Known rows, with every step that occurs
gudif-dusig-sived-zuke-fugo: [ -4  34  30 -21  13 -10 -18  11  15   8  -6  -4  -4  -4   5   1 -43 -47
 -28 -10  33   3 -19 -20]
bugo-mifu-parare-gudif-dusig-sived-zuke: [  3  35 -24 -11  -3 -26   5   6  -1  29  11 -24  -7  21  20   9   3  -7
  17  -9 -10  39 -35  -9]
gudif-dusig-sived-zuke: [-18  19  15 -14   5  -3   1   5  16  14   3 -10  -7  -2  11  -8 -13 -39
   0   6  18  21 -24 -28]
bugo-mifu-parare: [ 10  46  -7 -16   0 -12  18   0   2  -7 -11  10  11  28 -10 -11  27   9
   0  16 -13  41 -49  -2]
mifu-bugo: [ -1  15   6 -18  11 -20  -6 -12 -10  -1 -16  -9  -1  19  -8 -23   1  11
   1  11  12  31   6 -20]
zuke-sived-dusig-gudif: [ 27  -4  -3   8 -14   7  -1  -7  -8   1  18   5 -17 -24   3 -15 -17 -20
   8  -2  14  -1 -21  19]
dusig-gudif: [-10 -18 -12  -5  -5  -3  -8 -18 -14 -15   5  -8   4  -8   2   1  -3   1
   4 -15  -1  25 -14 -11]
gudif-dusig: [-18   2 -15  -7 -12  -5  -5   7   1   3 -16  -7   1   6 -13 -34 -21  -5
 -11  25  11  11 -12 -23]
zuke-fugo: [  7  16  21 -12  10  -6 -15  -1   2 -19 -18  12  12   0 -14  -5 -28  -8
 -35  -9  23  -2  -3  -1]
sived-dusig-gudif-parare-vubu: [ -8   0 -31  16 -10 -19  -4 -13 -12   3  -4 -12 -13  15  -1   1   8  24
  12   4  -6   5   6   4]
vubu-parare-sived-dusig: [ 13  23   3   0   8  11 -19  17  33   9   4  16  -9 -13  -1  17 -14  24
  12  25 -13 -39  -6  -6]
dusig-sived-zuke-gudif: [  6  -9  26 -16  23   5  17 -17   1   4   4  -8  -7 -12  20   6  -2 -39
   4 -22   8  33  -5  10]
bugo-mifu-parare-gudif: [ 11  19 -33  -3  -5 -21   8  -6 -12   2  -1  -9   9  24   2   3  18  33
  11  -5 -19  33 -21  10]
vubu-parare-sived-zuke-gudif-dusig: [ 11 -12 -13  -2  16   5   0  17  14  10  -4 -16 -12   1   2  10 -37  -1
   5   8 -27 -37  25 -17]
sived-zuke: [ -7  10   2 -12  14   1  15 -11  23 -17  -2   0  17  15  -6   4   0 -17
  -9   3   2   9 -14 -21]
mifu-parare-vubu: [  8  37   3   7 -11 -18  11 -13  14 -10 -26   3   7  26  -5   1  24  23
  -3  23  -3   7  -3  13]
vubu-parare-sived-zuke-gudif: [ 19 -10   7  -4  31  12   7   2  16  -5   3  -3  -4  -2   9  27 -13   5
   8  -8 -30 -33  27  -3]
gudif-parare-sived-zuke-fugo: [ 17  22  37   0  25 -12  -6  16   3 -22   3   8  13  19  -8  15   5 -11
 -27 -29 -13 -30  31  -9]
fugo-zuke-sived-dusig-gudif-parare: [ -4  -7  12  35 -41  16  14   4 -24  -5  28  16   8 -14 -16   3  30  -1
  20  10   6  -8  -2  24]
zuke-gudif: [  8 -27  -3  -8   6   3  12 -15 -13  -7 -17  -2   1  -5  -3 -19 -10  -6
  -7  -5   1  23   7  13]
bugo-mifu-parare-sived: [ 27  46  18 -13   8 -17   6  11   8  -4   4  12  -1  23   7  -7  40  22
   9   2 -26   9 -22   0]
fugo-zuke: [-30   1  25   5 -18  11   9  -4  13 -18   4  16  32   1 -12   4  29  20
   4  23  15  -1  -1  -4]
vubu-parare-gudif-zuke: [-30 -38 -37   6   6  20  -7   4  -9   2  -4  -4  12  -4   2  19   7  33
   0  -7 -15 -15  24  -7]
vubu-parare-sived-dusig-gudif: [ 11   4 -12   5   0   7 -28   5  15   7  19   1 -13 -25   8  33 -21  23
  25   3 -21 -30  -9 -10]
vubu-parare: [-15  14  -5  -2   7  16  -4   1  10 -11 -13  11  10  -1 -13   9 -12  11
   0  24  -7  -3 -15 -18]
sived-dusig: [  4  12 -11  -8  -6   1  -1  -4  22   4  -7  10   1  -4 -12 -12 -16  -2
  -4  23  14   8 -28   0]
zuke-sived-dusig-gudif-parare: [ 17  -7  -8  21 -21   5   7   2 -30  -1  15   5 -14 -12 -10 -15   3 -21
   8  -4  -4   7 -12  18]

Rows
[-28 -40 -18  -5  -1  10   0 -11 -21 -11   6  -6   9  -4   6  -4  25  -1
  -4 -23  -4  19  -2 -11] -> dusig-gudif-zuke
[  1 -18  23   0   6  23  20   9 -14 -11   0  20   2  -2   2 -38  36 -23
 -18  -2   9 -11  15  11] -> gudif-zuke-sived
[  1 -24 -27  -9   5  -4  18  -4   0   5 -16 -21  -2  13  -8 -18 -35 -24
 -10   5  -1  13   3 -10] -> sived-zuke-gudif-dusig
[ 20  13  13  -5   4  -2 -12   8  27   7   8  11  -9  -8   4  -7   2  11
   5  10   1 -22   2   1] -> parare-sived-dusig
[ 17 -19   7  -7   8  -2 -33   9  -4   4  13   6  -6 -18  11  15  -5   2
 -19 -40   6 -33  14   7] -> parare-sived-dusig-gudif-zuke-fugo
[-27 -19  31   4 -25  11   2   4 -11  19   1  -3  -2 -23   6 -12   4  -8
  15  12  27  20   6  13] -> fugo-zuke-gudif-dusig-sived
[-23 -22  13  23 -10  -3  24  -9 -20 -10 -15   2  13  22  -7  -4  43  39
   8  13  -2  -6  53  27] -> fugo-zuke-gudif-parare-vubu
[-27  -6 -18   5  -9   6 -32  11  -7  28   2 -17 -18 -23  14   9 -35  10
  17   6   3   1   2 -14] -> vubu-parare-gudif-dusig-sived
[  4  -6  16  20 -34  17   7  -5  -3  -3  31  14   6 -25  -3   4  12   1
  20  11  23 -14 -11  23] -> fugo-zuke-sived-dusig-gudif
[ 14 -10   8   0  -2  22  17  12   2   7   2  22  -7  -9  -4 -33  20 -24
 -14  11  17 -17  -4  20] -> gudif-zuke-sived-dusig
[ -1  -1  22   1  25 -12  23 -14 -13   6  -9 -12 -16  18  23   2  26 -16
   5 -19  -5  19  33  17] -> dusig-sived-zuke-gudif-parare-vubu
[-20 -19 -16  12 -12  -5   1 -11 -34 -18   4  -8   8   4 -12  -1  16   2
   5 -15 -16  34  -4 -10] -> dusig-gudif-parare
[ -4 -18  11 -10  -3   0  -4   2 -19  24 -13 -14 -23 -23  13 -31 -24 -31
   2  -3  19  35  -3   7] -> zuke-gudif-dusig-sived
[  9  -9  -4  -1  12  11 -40  17   3   4  10   8  -7 -23   4  39 -21  15
 -12 -24  -9 -51   8   1] -> vubu-parare-sived-dusig-gudif-zuke-fugo
[  4  21  14  -4  27   9  -2   9  35 -12  11   7   5   7   5  31  -1  11
   7   6 -25 -40  10 -27] -> vubu-parare-sived-zuke
[ -8 -37 -12  -5  10  -1 -20   1 -19  -5  -8  -3  14  -1   1   4  -7  13
 -34 -39  13 -12  36   9] -> parare-gudif-zuke-fugo
[-24   3 -23   1   4   3 -16   8   9  24   9 -23 -10 -10  17  28 -38  -4
  15   1  -2  -4  -1 -25] -> vubu-parare-gudif-dusig-sived-zuke
[ 36   2  -3   4 -10 -12  17   7   7   8  -8 -18  -5   8  -2   4  -8 -14
   1   1 -26  -7   9   6] -> mifu-parare-sived-zuke-gudif-dusig
[-16 -32 -34  -4  -8   9  -3  -8  -6   6   7  -3   0 -12   0   2  10  -2
   2  -9   1  16 -19   0] -> sived-dusig-gudif-zuke
[ 38  38  13   7 -19  -6  -1   6  28   6   0  14   0  -5  -8  10  15  10
   9  19 -13  -9 -22  18] -> mifu-parare-sived-dusig
[  2  14  19  -1  14  10 -16  14  19  -9   4  13  -2  -6   4  12   2  23
   9  10 -19 -35  13 -17] -> vubu-parare-sived
[  9  22  15 -17  23  -6  -2  -5  19 -23 -10   7  19  13 -11  14 -31 -24
 -36 -14  17  -8 -10 -12] -> sived-zuke-fugo
[ 31  15  12   3  -6  12   9   6  10   4   2  20 -11 -12  -7 -30 -10 -23
  -4  22  20 -12 -17  20] -> zuke-sived-dusig
[ -4   2  12  38 -31  -1  13  -1 -16  -1  20   9  -3   5  -1   1  38  25
  22  15   9 -29  26  30] -> fugo-zuke-sived-dusig-gudif-parare-vubu
[-24 -32  14  20 -20  12  27  -4 -28 -14  -6   8  25   4 -23  -2  36  15
   6   7  -6  16  25  21] -> fugo-zuke-gudif-parare
[-17   9   1   9   5 -16   8  -3  -8 -12 -22   1   1  33  -5 -19  30  24
  -6  13  -6  -2  27  -3] -> gudif-parare-vubu
[  1 -14 -11   6  22 -14  32 -15 -12  -9 -21 -15  -1  38   0  -4  16   3
  -6  -5 -18   1  40   9] -> sived-zuke-gudif-parare-vubu
[-16  -7 -12  -4   0 -12  -9  -1   3  23  13 -28 -10  -6  23   3 -22 -17
   9 -15  11  14   5 -16] -> parare-gudif-dusig-sived-zuke
[ -1  -8 -28  -2 -13  -3 -11 -16   1   2   8  -6  -4 -15  -2   6 -21  -1
  11   1   6  20 -32  -1] -> sived-dusig-gudif
[ -2 -18 -18  -8   1   3 -22  -3  -9   0  -2   5   4 -15  -5  11 -20  -9
 -26 -27  18  -2 -12   5] -> sived-dusig-gudif-zuke-fugo
